What can hang from each mark:
q322: q247 q363 q722 q817
q247: q322
q722: q91 q322
q424: q288 q363
q91: q722
q288: q424
q817: q322
q363: q322 q424 q734
q766: q322

(in the rows, 128 means zero)
Known rows, with every way that one mark hangs from another:
(q322 q722): [134 114 126 100 111 130 123 144 191 162 114 127 158 139 105 136 131 109
 121 134 130 134 121 106 102]
(q817 (q322 q247 q363 (q722 q91))): [123 139 138  76 126 145 125 121 149 155 137 159 147 137 112  87 144 135
 142 177 124 170 141 115  55]
(q424 (q363 q734)): [128  88 115 104 135 146 113 138 182 138 106 106 162 152 107 166 139  89
 110 104 155 129 120 143  72]
(q722 q322): [130  96 129  83 122 126 127 157 183 136 133 138 151 147 107 157  97 101
 113 122 155 158 108 108  77]
(q91 (q722 (q322 q247 (q363 q424 q734)))): [141  88 149  73 117 168 119 157 150 157 212 143 127 130 111 115 131 114
 121 112  69 118 138 148  92]
(q722 q91 (q322 q247 (q363 q424))): [134 117 154  64 133 160 113 147 147 127 175 158 127 153 106 119 118 129
 136 134 138 138 127 122  64]
(q424 q288 (q363 q322)): [128  93 123 112 131 180 155 113 184 124  89 101 139 160 109 164 111 112
 114 104 167  99 148 130  22]
(q91 (q722 (q322 q247 (q363 q734) q817))): [131  84 143  52 128 162 114 150 132 166 202 134 144 130 122 115 123 120
 129 124  88 158 143 121 118]
(q766 q322): [130 110 113  81 127 139 118 152 199 142 109 150 159 133 106 153  82  91
 112 155 157 162  95 112  79]
(q817 q322): [123 104 126  94 126 143 126 131 205 148 106 141 162 143 103 132 113  96
 108 132 147 159 123 126  37]
(q288 (q424 (q363 q734))): [124  91 126  74 130 178 126 141 182 154 122  95 152 152 110 165 136  91
 113  95 138 103 127 160  62]
(q363 q322 q734): [139  96 105 123 114 151 118 138 207 141 131 138 157 129 111 158 123  90
  93  58 140 148 121 128  29]
(q322 q247 q363 (q722 q91) q817): [128 129 146  61 134 160 104 129 140 167 143 139 150 147 115 101 146 143
 155 157 134 151 150  96 113]
(q722 q91 (q322 q247)): [127 123 138  67 127  97 107 152 146 130 146 167 147 144 104 137  89 124
 130 164 137 180 100 101  54]
(q91 (q722 (q322 q247 q817))): [130  95 154  40 125 144 121 148 146 171 169 147 148 133 110 119  91 129
 130 159  89 147 130 100 116]
(q91 (q722 (q322 q817))): [131  86 148  52 130 145 126 156 164 165 158 138 152 141 122 143  87 110
 118 131 113 138 134 101 113]
(q247 q322): [135 105 123  93 119 124 104 155 199 142 109 127 154 113 105 154  84  95
 112 131 163 136 112 111  69]
(q722 q91 q322): [128 113 134  79 134 101 115 158 162 125 131 159 152 154 115 160  83 104
 119 136 165 170 105 104  51]
(q722 q91 (q322 q363)): [131 112 135  73 135 127 120 156 151 124 149 150 149 153 121 151 102 108
 127 129 177 170 123 111  73]
(q322 q247 (q363 q734) q722 q817): [129 105 132  81 120 178 104 130 158 173 161 116 150 132 112 103 172 126
 138 114 118 153 147 112 123]
(q91 (q722 (q322 q247 (q363 q734)))): [135  91 133  72 115 131 120 156 134 157 199 143 144 123 116 124 120 115
 126 137  76 161 128 134 102]
(q424 q288 (q363 q734)): [119  90 121 125 135 146 122 125 173 126 100  85 148 165 108 173 121  95
 116 115 157 108 136 151  45]
(q766 (q322 q247 q722 q817)): [123 124 127  54 124 167 119 135 171 168 126 152 149 128 106 109 108 127
 133 175 125 158 116  84 115]
(q322 q363 q722): [138 109 124  90 113 157 129 141 179 161 133 119 154 143 112 127 152 113
 131 128 143 137 138 114 124]

Rows:
[122 106 140  62 144 149  98 144 130 136 174 144 146 146 122 126 119 122
 134 113 150 191 134 109  73]	(q722 q91 (q322 q247 (q363 q734) q817))
[131 135 130  93 121 105 105 153 172 144 109 146 149 117 116 143  91 108
 122 153 156 133 121  97  67]	(q247 (q322 (q722 q91)))
[130  85 152  67 132 209 107 143 161 145 192 125 130 146 110 114 147 116
 125  72 128 138 144 127  83]	(q722 (q322 q247 (q363 q424 q734) q817))
[126  88 114 133 131 172 143 115 182 120 104  99 141 156 114 169 123 100
 103  73 161 103 147 147   6]	(q424 q288 (q363 q322 q734))
[130 124 142  67 136 159 106 142 155 152 129 128 148 125 129 125 115 119
 137 130 175 135 155  92  98]	(q247 (q322 q363 (q722 q91) q817))
[134 101 132  74 120 180 119 121 188 161 130 143 152 132 103 119 120 130
 121 102 132 149 135  96  59]	(q363 (q322 q247 q817))
[127 119 127  47 127 194 124 131 159 169 139 140 146 128 112 100 128 130
 144 170 134 164 132  91 134]	(q766 (q322 q247 q363 q722 q817))
[121 116 150  51 141 133 104 143 143 139 144 158 147 151 110 130  90 129
 136 150 150 179 116  88  66]	(q722 q91 (q322 q247 q817))
[125 125 141  78 135 139 105 137 169 161 114 139 160 152 119 137 122 119
 132 136 155 140 137  91  89]	(q322 (q722 q91) q817)
[129 131 117  72 111 138 124 142 173 160 124 158 147 121  99 114 106 121
 130 191 113 162  99  97  96]	(q766 (q322 q247 q722))
[125 102 114 136 121 175 154 109 172 132 111  99 134 152 118 155 142 112
 108  79 147  96 156 135  27]	(q424 q288 (q363 (q322 q722) q734))
[124 122 133  82 113 169 135 120 168 166 138 141 147 130 105  83 158 130
 135 165 114 156 139 119  78]	(q817 (q322 q247 q363 q722))
[125 124 137  80 134 153  93 130 138 162 157 135 151 142 119 108 156 130
 143 126 127 164 147 110  97]	(q322 q247 (q363 q734) (q722 q91) q817)
[138 113 124  91 113 152 124 148 177 152 129 117 146 111 117 129 124 109
 127 134 158 127 139 108 111]	(q247 (q322 q363 q722))
[133  88 117 103 127 179 115 130 205 151 133 132 160 134 117 151 128  96
  98  44 151 147 141 116  44]	(q363 (q322 q817) q734)
[130 101 127  90 127 176 106 143 173 159 142 105 149 114 126 130 138 101
 121  87 159 134 152 113 106]	(q247 (q322 (q363 q734) q722 q817))
[138  86 169  37 130 205 126 145 147 168 199 136 128 142 113 101 122 133
 135 126  85 109 157 121 123]	(q91 (q722 (q322 q247 (q363 q424) q817)))
[137  99 138 121 115 192 135 124 212 132 123 122 126 155 104 150 111 110
 106  71 145  77 152 135   4]	(q363 q322 (q424 q288))
[125 129 143  74 134 134  99 144 169 152 113 138 150 122 121 137  94 116
 127 139 168 132 139  87  80]	(q247 (q322 (q722 q91) q817))
[134  97 146 109 125 190 120 132 191 136 134  99 130 164 105 143 129 108
 128 102 151  82 159 148  62]	(q322 (q363 (q424 q288)))
[138 117 113 115  99 147 124 127 181 160 149 147 145 118 104 117 150 120
 111  95  98 147 126 113  52]	(q363 (q322 q247 q722) q734)
